(in the rows, 128 means zero)
Known rows, with every step that occurs
gegul nuram vetu: [131 113 129 134 113 140 130 101 127 155 126 150 138  80 102 158 101 138
 159 117 125  78]
vetu nuram gegul: [ 82 165 102 133 167 101 116 149 169 155 117  95 179 155 124  69 166 172
  63 173 123  89]
gegul nuram: [117 145 123 140  94 126 126 124 135 147 131 148 150 127 115 156 145 138
 112 119 126  99]
gusap nuram nabob: [141 155 110 139  89 132  93 154 123 132 144 115 133 146 163 128  89 128
 136 131 151 125]
nabob gegul nuram: [142 117 160 147 112 126 129 108 133 141 120 158 146 152 124 129 190 129
 110  91 113 122]
nuram vetu gegul funet: [102 143 156  95 136 119 159 128 127 116 132 109  81  23 115 204 112 140
 181 136 140 142]
nuram gegul: [101 148 103 125 130 137 130 128 146 145 124 118 167 167 115 107 187 142
  51 161 121 107]
funet nuram nabob gegul: [169 103 140 148 158 106 122 138 110 125 107 138 166 205 156 117 171 123
  81 134 130 210]
nuram gegul nabob: [ 87 136 100 139 161 176 127 109 129 153 124 131 144 189 113  49 163 103
  28 100 113  89]
gusap nuram nabob gegul: [163 130 137 144 107 138  96 137 121 129 134 125 134 169 170 106 135 115
 128 103 138 149]
nabob gegul nuram vetu: [155  86 160 137 125 142 132  89 127 146 117 155 138 103 109 127 142 128
 139  82 113  96]
nabob gegul: [139 117 133 143 145 111 129 108 123 142 115 120 136 152 133 100 180 128
  57 113 124 142]
vetu gegul nuram nabob: [122 144 171 117  57 124 112 133 103 145 142 141 112 128 128 193 178 133
 155 100 135 128]
gegul nuram nabob: [159 124 121 139  56 118 113 138 114 159 137 158 146 157 138 197 160 117
 150 103 128 117]
nabob gegul funet nuram vetu: [153 107 160 131 202 118 168 139 135  91 102 143 145  95 128 141 118 125
 142 140 122 206]
funet gegul nuram vetu: [124 121 152 114  93 128 133  98 136 102 139 120 110  59  90 147  93 126
 164 173 129  27]
gegul gusap nuram nabob: [160 118  72 138  74 138 108 160 128 130 150 143 133 163 154 134  85 118
 191 124 129 143]
nuram nabob: [152 119  99 135  90 113 111 150 105 154 135 119 138 154 146 171 159 120
 107 140 140 136]
gusap nuram: [100 178 114 140 133 130 109 140 142 123 132 108 134 122 139  96  73 147
 107 148 149 118]
nabob gegul gusap nuram vetu: [157  86 117 132 145 153 129 112 142 123 129 144 123 116 125  62  71 131
 180 108 114 124]
gusap nuram vetu gegul funet: [ 95 183 165  97 138 147 143 143 139  90 144 105  81  19 126 169  49 150
 214 141 147 137]
funet nuram nabob gegul gusap: [184  60 113 143 142 113 135 150 118 120 112 165 164 220 149 115 171 107
 147 125 109 224]

Rows
[124 160 163 105 131 100 145 176 115  91 126 129 120 117 148 219 148 127
 156 159 142 234] => vetu gegul funet nuram nabob
[111 153 147 120  65 120 123 119 140  88 144 121 116 101 106 144 126 127
 124 170 128  48] => funet gegul nuram
[ 77 178 100 138 172 204 110 117 147 120 134 129 137 184 126   9  94 117
  66 101 127  98] => gusap nuram gegul nabob
[ 94 135 155 106 147 120 133  92 111 135 124  99 103  53 109 147 105 153
 110 138 143 103] => nuram vetu gegul
[158  78 110 139 129 111 144 124 131 136 123 147 141 166 128 105 176 121
 113 112 100 148] => nabob gegul gusap
[180  95 128 144 102 111 111 128 106 150 125 122 139 177 156 149 203 108
  89 102 126 151] => nuram nabob gegul
[147 127  88 114  51 135 108 161 140  76 164 113  98 143 145 117  76 107
 207 172 132  96] => funet gegul gusap nuram nabob
[ 86 164 176 116  93 115 124 109 124 133 130 136 119 107 110 163 153 156
 133 112 131 115] => vetu gegul nuram
[ 93 176 101 121 157  95 141 189 184 124 126 103 158 126 125 140 174 152
 117 172 115 124] => vetu nuram gegul funet
[115 104  75 122 113 141 146 138 156 146 130 147 174 179 109 100 183 137
 108 156  98 133] => nuram gegul gusap
[105 140 112 130 135 140 125 104 117  92 137  95  78 123 118  64  96  89
  77 137 134  37] => funet gegul nabob
[113 154 116 131 147 144 115 113 136 124 133 110 127  78 129 102  31 146
 153 145 149  92] => gusap nuram vetu
[201  57  97 137  91 121 128 139 112 156 131 152 135 186 148 145 203 102
 143  90 105 166] => nuram nabob gegul gusap
[ 83 122 141 116 177 157 131  77  92 134 121 111  75  81 107  90  76 115
 108  78 139  85] => nuram vetu gegul nabob
[112  86 131 101 132 128 148 105 119 139 131 126  99  72 102 144 102 139
 177 137 123 117] => nuram vetu gegul gusap
[ 79 150 142 128 162 143 124  94 101 139 128 112  81 125 125  82 110 121
  70  83 138 114] => vetu gegul nabob
[ 78 128 161 123 232 154 134  82  96 110 102 127 103 105 108  63  37 125
  96 102 143 140] => funet nuram vetu gegul nabob
[106 102 135 108 186 122 154 110 122 114 110 142 131 102 103 118  65 152
 167 163 126 173] => funet nuram vetu gegul gusap
[173 149 136 133  91 132 125 178 138 104 145 132 112 136 169 159 143 103
 171 102 130 185] => gusap nuram nabob gegul funet
[177 122 129 139 129  68 127 187 143 140 129 110 122 135 165 174 197 119
 165 110 124 161] => vetu nuram nabob gegul funet
[129 132 131 125 190 114 163 167 136 101 108 132 145  69 121 171  78 131
 159 177 134 183] => gegul funet nuram vetu
